Known rows, with every way that one mark hangs from another:
X[P[H]]: [-1.51 -0.68  0.96 -1.36  0.06 -1.76 -3.11 -0.45  1.03 -2.33  0.46  4.72
  5.07 -1.96  0.04 -0.21 -0.46]
U[X[P[G[N T]]]]: [-3.61  5.07 -2.73 -0.79 -0.48 -1.56 -3.12  0.19 -4.26 -1.84  2.89  4.29
  2.61 -1.13 -2.00 -4.34 -0.25]
U[X[P[H]]]: [-2.18  1.01 -0.14 -0.96  2.35 -1.08 -2.98 -0.93  0.72 -1.95  0.35  5.22
  5.30 -1.88 -0.30 -1.53  1.29]
G[T U]: [-4.22 -0.01  2.24 -1.17 -2.07 -0.39 -3.60 -2.04  2.34 -1.20  4.16  2.20
  2.01 -1.69 -1.13 -3.27 -1.77]
G[N[H] T U[X[P]]]: [-3.24  3.63 -1.40 -1.70  2.23  1.72  0.29 -3.11 -0.19 -1.16  2.80  1.49
  2.63 -2.60 -1.15 -1.44  1.13]
P[G H]: [-0.69 -1.16  2.04 -0.42  0.06 -2.62 -3.85  0.86  0.09 -1.72  0.27  5.73
  3.58  0.38 -0.11 -0.99 -0.19]
N[G[U[X]] H]: [-0.63  0.49  3.25 -2.55  5.08 -0.84 -3.54 -1.54  1.65 -1.60  2.23  4.61
  4.36 -0.17 -0.05 -1.82  1.58]
U[X[N P[G]]]: [-3.10  5.01 -0.79 -3.53  1.46 -3.16 -3.86  0.56 -2.67 -2.15  1.04  5.34
  4.72 -1.31 -2.19 -3.93  0.35]
G[U[X]]: [-4.41  0.73  1.63 -2.23  1.56 -1.09 -3.92 -1.65  2.83 -1.85  2.85  3.55
  3.20 -0.93 -0.66 -3.97  0.67]
U[X[P]]: [-3.54  2.25 -0.42 -2.42  1.48 -1.97 -4.58 -0.61  0.39 -1.82  1.82  5.32
  4.94 -1.98 -0.85 -3.83  0.07]
N[G[U] H]: [-0.03 -1.19  4.67 -2.74  2.78 -1.44 -3.58 -1.06  1.85 -2.01  2.36  4.16
  4.37 -0.32  0.57 -0.63 -0.17]
G[T U[X]]: [-5.01  1.45  1.14 -0.90  0.36  0.35 -3.33 -2.36  1.89 -0.98  4.15  2.53
  2.00 -1.70 -1.52 -4.63  0.15]
T[G[U]]: [-2.65 -0.76  3.35 -1.51 -0.66 -1.52 -6.22 -1.37  2.09 -0.73  5.11  5.88
  3.95 -0.80  0.22 -3.23 -0.30]
U[X]: [-3.45  1.12  0.16 -1.38  1.24 -1.58 -4.86 -0.29  1.09 -0.44  2.17  5.42
  3.88 -0.96 -0.52 -4.10  0.50]
P[G[T U] H X[N]]: [-1.25  2.73  4.04 -0.44 -0.67  1.34 -0.59 -0.55 -0.64 -2.05  0.66  1.17
  2.88 -1.22 -1.90 -1.21  1.59]
N[G H]: [ 0.99 -0.99  3.13 -2.01  2.44 -2.04 -4.62  0.02  0.07 -0.42  1.75  5.75
  5.16 -0.22  0.60 -0.71 -0.31]
U[X[P[G H]]]: [-1.12  1.49  0.23 -1.19  2.54 -2.14 -3.19  0.50 -0.99 -2.92 -0.03  6.42
  4.66 -0.67 -0.69 -2.13  1.19]

Rows:
[-0.91  2.28  0.84 -2.56  0.54 -2.78 -2.56  0.42 -2.03 -2.64 -0.28  5.05
  5.01 -1.47 -1.14 -0.45 -0.02] => X[N P[G H]]
[ 1.24  3.09  3.06 -2.33  1.56 -0.24 -1.86  1.00 -1.25 -0.39 -0.34  3.91
  5.34 -1.13 -0.91 -0.70  1.60] => P[G X[N[H]]]
[-0.13  2.61  2.74 -1.99  1.49  0.95 -1.35 -0.30  0.40  0.51  0.04  2.56
  5.81 -2.36 -0.37 -0.21  1.78] => P[X[N[H]]]
[-2.02  1.80  4.17 -0.98 -1.68 -0.02 -3.14  0.12  0.69 -2.45  3.02  2.31
  2.48 -0.76 -1.78 -3.84 -0.20] => P[G[T U] X]
[-1.44  2.22  2.48  0.98 -1.10  1.24 -0.30 -0.35 -1.36 -2.92  1.57  0.90
  2.04 -0.44 -1.01 -0.93  1.70] => P[G[N T U] H X]
[-3.78  2.33 -0.96 -1.28  2.21 -0.25 -0.80 -2.28  0.28 -3.47  1.03  2.36
  3.55 -1.70 -0.29 -0.76  2.06] => G[N U[X[P[H]]]]
[-0.79 -0.52  4.09 -1.75  1.54 -0.11 -3.18 -1.81  0.94 -1.05  3.61  3.16
  3.29 -1.06 -0.44 -1.06 -0.83] => N[G[T U] H]
[-1.42  2.84 -0.10 -2.06  0.01 -0.15 -0.54 -1.41 -1.48 -2.45  2.43  1.90
  2.32 -1.78 -1.14 -0.78 -0.90] => X[P[G[N[H] T U]]]
[-2.64  2.51  1.44 -3.05  4.02  0.85 -1.10 -2.74  1.82 -0.20  1.40  2.37
  4.10 -1.95 -0.91 -1.39  2.05] => G[U[X[N[H]]]]
[-1.96  4.09  0.53 -1.19  2.05 -0.50 -2.77 -1.18 -3.41 -1.53  1.27  4.30
  5.07 -1.93 -1.90 -1.91  1.24] => U[X[N[G[T]] P[H]]]
[-0.32  3.45  3.91 -1.70  0.88  1.85 -0.38 -0.91 -0.31 -0.90  1.63  1.17
  3.43 -1.69 -1.88 -1.32  1.19] => P[G[T U] X[N[H]]]
[-0.63  3.01 -1.24 -1.20 -0.37 -0.88 -1.44 -0.02 -3.31 -1.13  1.96  3.55
  3.09 -1.54 -1.07 -0.86 -1.18] => X[P[G[N[H] T]]]
[-3.35  4.23  0.93 -1.22  1.12 -1.34 -4.68 -0.41 -3.09  0.07  3.24  4.22
  3.94 -0.98 -2.29 -4.48  0.29] => U[X[N[G[T]]]]
[-3.78  3.84  1.24 -3.39 -1.54 -1.78 -2.74 -1.03 -1.37 -2.91  3.09  2.19
  2.80 -2.10 -2.79 -3.21 -1.81] => X[N P[G[T U]]]
[-3.72  3.00  0.48 -2.84  2.95 -0.22 -0.92 -2.69  1.12 -2.81  0.32  2.52
  4.57 -2.47 -1.24 -1.20  2.18] => G[U[X[N P[H]]]]
[-3.24  5.45  0.03 -2.47  0.92 -1.64 -4.24 -0.61 -3.71 -1.46  3.12  4.51
  4.90 -2.19 -2.54 -4.13 -0.12] => U[X[N[G[T]] P]]
[-2.82  0.19  3.79 -1.53 -0.86 -1.76 -5.02 -1.18  0.52 -2.21  4.53  3.28
  2.76 -0.62 -1.01 -3.47 -1.73] => N[G[T U]]
[-2.11  0.42  0.78 -2.08  1.32 -0.12 -0.98 -2.12  1.49 -1.09  1.99  1.62
  2.88 -1.31  0.51  0.31  0.46] => G[N[H] U]
[-1.83  2.79  0.04 -2.31  3.74  0.16 -2.05 -1.55  0.08  1.10  0.76  3.99
  4.93 -1.75 -0.92 -1.39  1.80] => U[X[N[H]]]
